What can hang from each mark:
J: C
E: Z
T: Q
Z: E G Q V X
C: J Z
Q: T Z
G: Z
V: Z
X: Z

Each row was made from one small tree. The marks that hang from a mark follow it in brackets, in alphabetical order. Every link used is in the known rows. Write each row's tree.
Known rows:
E(Z): [-11.7  16.9   9.6  14.2   5.5   4.3  12.0  -2.0   4.5  -7.9   6.9  -1.4
   1.8   1.4  -2.4  17.2   4.3  -4.1  10.7   7.9  -2.8  -9.8]
Z(E Q(T) V X): [ 27.5 -52.5  22.9  -0.6   4.4  -8.0  14.5  13.1  17.7  17.8 -11.1  34.0
  22.0 -13.2  38.6   5.7 -40.8 -13.2  -3.7  12.2 -22.3 -25.7]
T(Q): [  6.2 -10.3   0.0   2.5   4.0  -0.1  -7.3   2.9  -9.1   0.3   0.7   2.9
   1.7   0.7  -5.8  -3.8   7.8  -3.6   6.6  -1.2  -5.5  -3.9]
G(Z): [-11.0  15.8  16.2   6.4   0.3   5.9  10.3   7.5   0.2  11.4   8.9   1.4
  -2.1  -3.9  17.2  -1.4  13.0   7.3   7.8  -2.5  11.1   1.2]
C(J Z(E Q V)): [ 13.5 -30.4  23.5   7.4   0.7 -18.7  14.6   7.5  -8.2  17.2  -5.2  17.1
  -6.6  -4.6  37.5  21.9 -14.6  24.1  -3.6  -1.4 -26.8  -6.7]
E(Z(G X)): [-18.5  -5.0  29.0  15.4   4.4   2.7  11.8   5.5  20.4  -6.7   4.0  -1.8
 -20.3  -8.7  -9.3   8.3   3.3 -15.5 -10.4  14.1  11.2  -7.4]
J(C(Z(Q X))): [ -8.0 -29.2  30.1 -10.4  11.3  14.7   2.6  13.8 -20.2  33.1 -30.8  18.9
   3.9  -0.2  34.8  19.1 -11.3 -15.2 -25.7  -3.8 -11.0 -14.8]
E(Z(G Q(T))): [ -8.8 -19.9  12.8  21.0  -1.4 -17.6  11.8  -3.0  39.5  -5.3 -10.6   4.6
   6.1 -14.1  17.2  16.4  -7.8 -18.0  23.3   8.5 -14.8  -7.2]
J(C(Z(E Q V))): [ 11.8 -46.0   7.5   7.6  -2.7  -1.3   8.7   8.8 -12.6  20.3 -15.0  28.8
   5.4   9.1  59.1  32.0 -26.6   5.0  -0.4   3.5 -29.2 -21.9]
J(C(Z(E G V))): [  5.4 -48.9  12.9  13.0  -9.4  -2.7  -1.8   2.6   3.8   7.6 -14.6  13.8
 -23.1   0.8  40.6  17.7  -5.8  -0.2  -4.0   3.1  -9.8 -16.1]
X(Z(E Q V)): [ 14.7 -43.9  -0.1  17.6  -3.8  -9.7   1.0  18.6  -4.5  15.3   6.0  28.8
   5.9   8.7  33.9  15.4 -32.0  21.2  -2.9  16.7 -23.0  -6.0]
V(Z(G)): [ -8.3  -9.7   1.3  13.1   1.3 -10.4  -9.6  -0.3  21.0   2.5  -4.2 -16.7
 -22.1 -10.2 -11.2  10.7  -1.2   9.2   4.9  -4.2  11.9   7.2]
Q(Z(E V X)): [ 11.5 -11.7  30.7   5.4   9.8   9.9   9.6  19.8  -6.5   0.2  10.1  22.7
  -5.6 -23.0  15.7  11.0 -16.6  10.3 -13.7   6.7  -6.0 -21.4]
V(Z(G Q X)): [-10.3 -27.9  19.3   9.1   9.5 -10.5  -2.1  11.3  19.4  16.3  -9.4  -1.3
 -15.8 -13.5   0.3  14.0 -19.9   2.9 -13.1   1.5   8.3   2.1]
J(C): [ -6.6 -11.4   0.3  -2.7   7.4   9.3  -7.4  -4.7 -10.0   8.4 -20.3   9.4
   0.6   7.3  19.2  14.7  -2.9 -12.8  -2.2   1.0  -6.0 -10.9]
Z(E G V): [ 10.9 -39.5  -2.4  19.1 -13.2 -14.1   6.4   2.3  22.7 -12.0  12.0  11.4
 -20.6  -2.4  17.6   2.0 -15.2   7.9   4.6  11.2  -2.4  -3.7]
C(Z): [ 2.6  4.3 14.5 -4.1 -3.0  2.2  2.4  2.6 -9.5 12.2 -6.6 -6.7 -3.4 -3.5
  2.0  0.8  9.6  4.2 -6.8 -8.0 -2.7  0.8]
J(C(Z(G Q))): [-13.7 -36.9   9.2   8.3  -3.0  -3.9  -1.8   1.8   1.5  15.0 -26.4   5.6
 -14.2   0.9  34.9  21.5  -2.1  -5.0  -6.8  -5.6 -12.9   0.6]
X(Z(V)): [ 16.8 -23.4  16.1   6.5   3.8   6.9  -6.5   6.8 -17.3  10.1  -0.5  15.0
  -2.6   1.2   7.2   5.7  -7.7   7.9 -16.0  16.2   5.2   0.9]
E(Z(Q V X)): [  0.9 -18.1  34.5  14.7  15.5   4.5  30.3  11.8  -5.7  -0.4  10.3  27.2
  12.3  -0.9  17.4  29.2 -23.3  -9.9 -11.1  23.2  -2.3 -16.0]
G(Z(E X)): [ -8.8  -1.4  26.9   2.3  -0.8   6.2  10.6  22.2   9.2  23.4   9.5  12.4
  -8.0  -5.9  25.7  -4.7  -1.3   2.5  -4.0  -1.2   5.9 -11.5]
T(Q(Z(E G))): [ -6.6 -16.0   1.6  21.2  -4.5  -8.6 -11.2  11.3  14.6 -13.5   7.7  -0.2
 -24.8 -22.9   5.1   1.6   9.8  15.3  18.0  -8.4 -14.1  -7.3]
X(Z(E G Q V)): [  6.1 -58.1   1.9  28.5 -11.8 -17.3  -2.1  16.2  15.3   5.2   3.6  22.7
 -17.2   2.1  30.8  11.4 -27.1  18.5  -2.9  17.5 -14.2   4.2]
J(C(Z)): [ -4.4  -9.7  12.6  -6.7   3.7  12.1  -6.5  -0.1 -17.4  20.6 -25.5   2.4
  -3.3   3.1  23.1  15.7   7.7  -9.3  -8.7  -7.4  -9.6 -12.6]

Write each row's tree:
[  6.1  -8.5  43.3   4.1   9.4  16.4  21.5  16.9  -8.4  18.4  12.0  21.1
  -3.5 -10.9  22.4   0.3   2.2  -4.5 -17.4  12.4  21.0  -9.4]
G(Z(V X))
[  2.4 -18.3  40.6  12.0   8.5  10.3   8.8  11.0   1.3  -9.1   4.3  11.1
 -21.8 -31.7   0.5   7.7  -1.9   0.9 -21.4  11.6  17.7  -4.1]
Q(Z(G V X))
[ -2.4 -28.5  -6.6  11.0  -6.1 -12.1  -8.5  19.2   2.7  18.7  -3.5  14.9
   1.5   9.2  26.2  11.2 -24.1  18.8   0.9   3.5 -26.9   0.2]
X(Z(E Q))
[ -0.3 -29.8   6.9   1.3  -0.9  -5.3   9.1  19.1   8.9  14.3  -0.5  18.9
   3.1   0.9  25.8   5.8 -30.6   2.5  -7.1   3.2 -18.1 -12.6]
Z(E Q X)
[ 17.4 -23.8  49.5  -7.0   8.3  -3.6   7.3  12.2 -13.0  23.5  -8.0  13.1
 -14.8 -14.7  16.6   6.1  -4.6   9.2 -27.6   1.8  -7.4 -13.9]
C(J Z(E V X))
[  9.7 -28.2  24.7 -10.7   9.6  -3.2   6.8   8.7  12.8  22.3 -22.4  17.4
  20.1 -15.8  18.5  -2.0 -21.1 -22.9  -8.6   3.6 -12.3 -12.8]
Z(Q(T) X)
[ -2.7  -3.1  13.9  11.4   8.5 -10.0  13.7  -1.1  20.3   5.0 -11.0  11.4
  25.9  -9.2  22.0  21.5 -12.4 -17.4  25.3   6.1 -22.9 -15.4]
E(Z(Q(T)))
[ 16.8 -29.0  17.3  11.9  -5.4 -11.6  23.2  15.4  22.4  21.9   1.5  30.8
  19.9 -11.7  60.7   9.0 -21.3   3.5  25.4   6.1 -19.0 -20.0]
G(Z(E Q(T) V))
[-10.9 -37.9   8.0  11.3   0.8 -17.3  -0.2  19.2  29.1  15.9  -5.0   3.4
 -19.7 -11.0  14.2  15.2 -30.7  11.5  -3.6  -0.5  -6.7  -4.5]
V(Z(E G Q X))
[ -3.3 -14.8 -12.4   9.7   2.7 -18.8  -1.5  14.0  14.3  14.8   0.3   2.2
   4.6   1.9  21.3  25.4 -31.4  24.2  14.7  -5.7 -20.7  -8.9]
V(Z(E Q))
[  7.7 -12.4   5.7  -0.5  11.5 -14.2  -4.1   2.5  19.1  22.6 -23.1   0.1
  23.3 -15.7  15.4  16.5 -21.6  -1.1  17.8  -6.3 -12.5  -7.8]
V(Z(Q(T)))
[-11.9 -19.3  24.3   8.1  -1.9 -21.7   3.4   2.1   7.7  12.3 -16.1  -5.7
 -26.4 -12.9  11.5  10.1   8.5  13.0  -6.7  -9.3 -10.6  15.0]
C(J Z(G Q))
[  1.4 -42.3  23.6  -0.2   2.2 -11.4   4.9   6.0  33.0  13.1 -20.6   9.8
   0.6 -21.3  15.4  -6.6 -18.0 -26.2  -7.8   5.3  -4.9  -3.2]
Z(G Q(T) X)
[ -3.0 -11.6  42.7   1.0   9.7   3.3  -4.7   9.2  24.1   0.8 -20.3  -0.3
  -9.7 -46.7   0.9  -6.6   4.5 -17.5  -8.5  -2.8   7.3  -8.7]
Q(T Z(G X))
[ 18.4 -23.5  31.9   8.0  13.6  10.7   2.4  21.6 -15.9   1.3  12.4  25.7
  -4.2 -23.2  11.9   7.0  -8.0   7.8  -6.2   5.4  -9.2 -24.3]
T(Q(Z(E V X)))
[ -4.0 -14.0  45.1 -10.2  13.7  -5.9   7.8  13.4 -13.3  30.8 -20.6   6.3
  -6.7 -13.1  12.2   9.4  -1.4   4.7 -28.5  -7.4 -12.1   1.7]
C(J Z(Q X))
[-10.6 -29.5 -12.3  22.4  -6.7 -28.2  -4.9  10.3  32.9   6.3  -1.7  -2.8
 -16.5  -4.1  18.9  19.6 -25.8  23.0  17.9  -3.6 -12.8   0.8]
V(Z(E G Q))
[ -6.1 -31.8  -2.6  16.9 -14.4 -12.1 -17.7  11.2  21.1   5.8  -0.9  -0.2
 -27.0   0.2   8.7  -2.5  -5.6  13.4  -2.4   5.2  -7.4   5.9]
X(Z(E G))
[ 14.8  -6.9  20.5  10.3  13.9   8.5   1.7   7.4 -23.2  -9.1   8.6  14.9
   1.6 -21.9   3.2  10.9   7.4   9.3   5.7   2.7  -2.3 -11.3]
T(Q(Z(V)))
[ -6.2 -23.7  12.8   8.0   2.0 -11.5  -8.3  13.4  29.0  12.3  -4.1  -7.2
 -26.9 -13.0   0.4   5.0 -15.6   7.3  -8.0  -0.8   6.2  -6.6]
V(Z(E G X))
[ -1.6 -25.5  23.8 -13.2   3.5  13.0  -5.9  13.8 -12.7  31.6 -27.4  11.0
  -7.2  -2.0  31.1  13.4  -8.1 -10.6 -21.1  -5.7 -14.5 -23.4]
J(C(Z(E X)))
[ 11.9 -36.3  11.5  12.7   3.3  -2.4   2.5  11.2 -13.5  14.8   0.1  25.1
   6.4   5.0  20.5  16.3 -19.9  10.7 -11.3  17.7  -6.7   3.0]
X(Z(Q V))
[ -0.3 -13.4  39.3  -5.7   8.3   2.5  16.0  18.0  16.6  34.3 -13.8  18.5
  17.6 -18.4  36.7  -2.4  -7.1 -18.1   0.3  -0.1   0.1 -14.0]
G(Z(Q(T) X))
[ 29.3 -44.6   1.1   6.9  -2.2 -18.3  13.8   7.6  19.0   8.8  -5.1  28.8
  23.9  -7.4  44.6   9.7 -34.7  -3.3  17.4   9.1 -29.9 -20.8]
Z(E Q(T) V)
[ -4.6 -11.8  17.6  -0.7  15.1  -3.3   1.8  14.5  -0.6  24.0  -9.0   3.8
   4.8  -7.7   1.3  16.8 -24.0   3.7 -12.6  -0.5  -1.2  -4.6]
V(Z(Q X))
[  0.8 -22.6  30.2  -0.3   1.0  -6.0  15.3  24.2  26.9  36.9  -9.1  22.3
  15.5 -16.1  50.2  -1.2 -18.8  -6.8   8.7  -1.6 -14.1 -18.9]
G(Z(E Q(T) X))
[  4.0 -38.9  21.8   9.1  -1.3   7.2   0.6  -4.0  -7.2   6.0 -19.7   8.4
 -21.0  -3.6  28.9  16.5   2.7  -8.5 -13.1   6.6   5.3  -6.3]
J(C(Z(G V)))
[ -8.0  -7.1  12.8  18.6   3.9  -1.8 -10.6   6.2   2.2 -14.3   1.6  -3.9
 -24.0 -26.0  -8.3   0.7  18.7   8.1  10.1  -6.7   0.7   3.5]
T(Q(Z(G)))
[  1.5  -8.9  23.5   2.2  12.5   9.0  -6.3  25.8  -8.3   3.4   1.9  11.7
  -7.1 -23.3   4.7   1.4   0.0   7.3  -2.4  -6.8 -14.6 -19.3]
T(Q(Z(E X)))
[  4.0 -45.2  -6.9  11.6 -12.9 -27.2   0.3   5.7  45.9   1.9 -11.5  10.0
   1.6 -12.0  32.5   1.2 -23.0  -4.9  21.6  -1.0 -27.5  -7.2]
Z(E G Q(T))
[ -9.9 -36.1  16.9   8.2  -0.5  -8.0   7.1  10.7  18.7   6.3  -3.6  10.3
 -15.0  -9.0   7.6  -1.1 -15.0  -8.7 -15.5   6.1   2.5   3.1]
Z(G Q X)
[-12.0 -25.3  13.2   3.6  -4.2   4.4  -9.7  -3.9   0.9   9.7 -26.1  -3.5
 -22.6  -2.9  20.5  11.7  12.4 -10.1  -8.9  -6.2  -0.3  -2.6]
J(C(Z(G)))
[  6.0 -36.5  37.7 -19.1  12.1   9.9  -0.2   9.1  -4.8  41.1 -48.4  19.1
  19.4 -15.3  39.9  14.2 -14.1 -32.1 -16.5  -4.1 -17.6 -23.0]
J(C(Z(Q(T) X)))
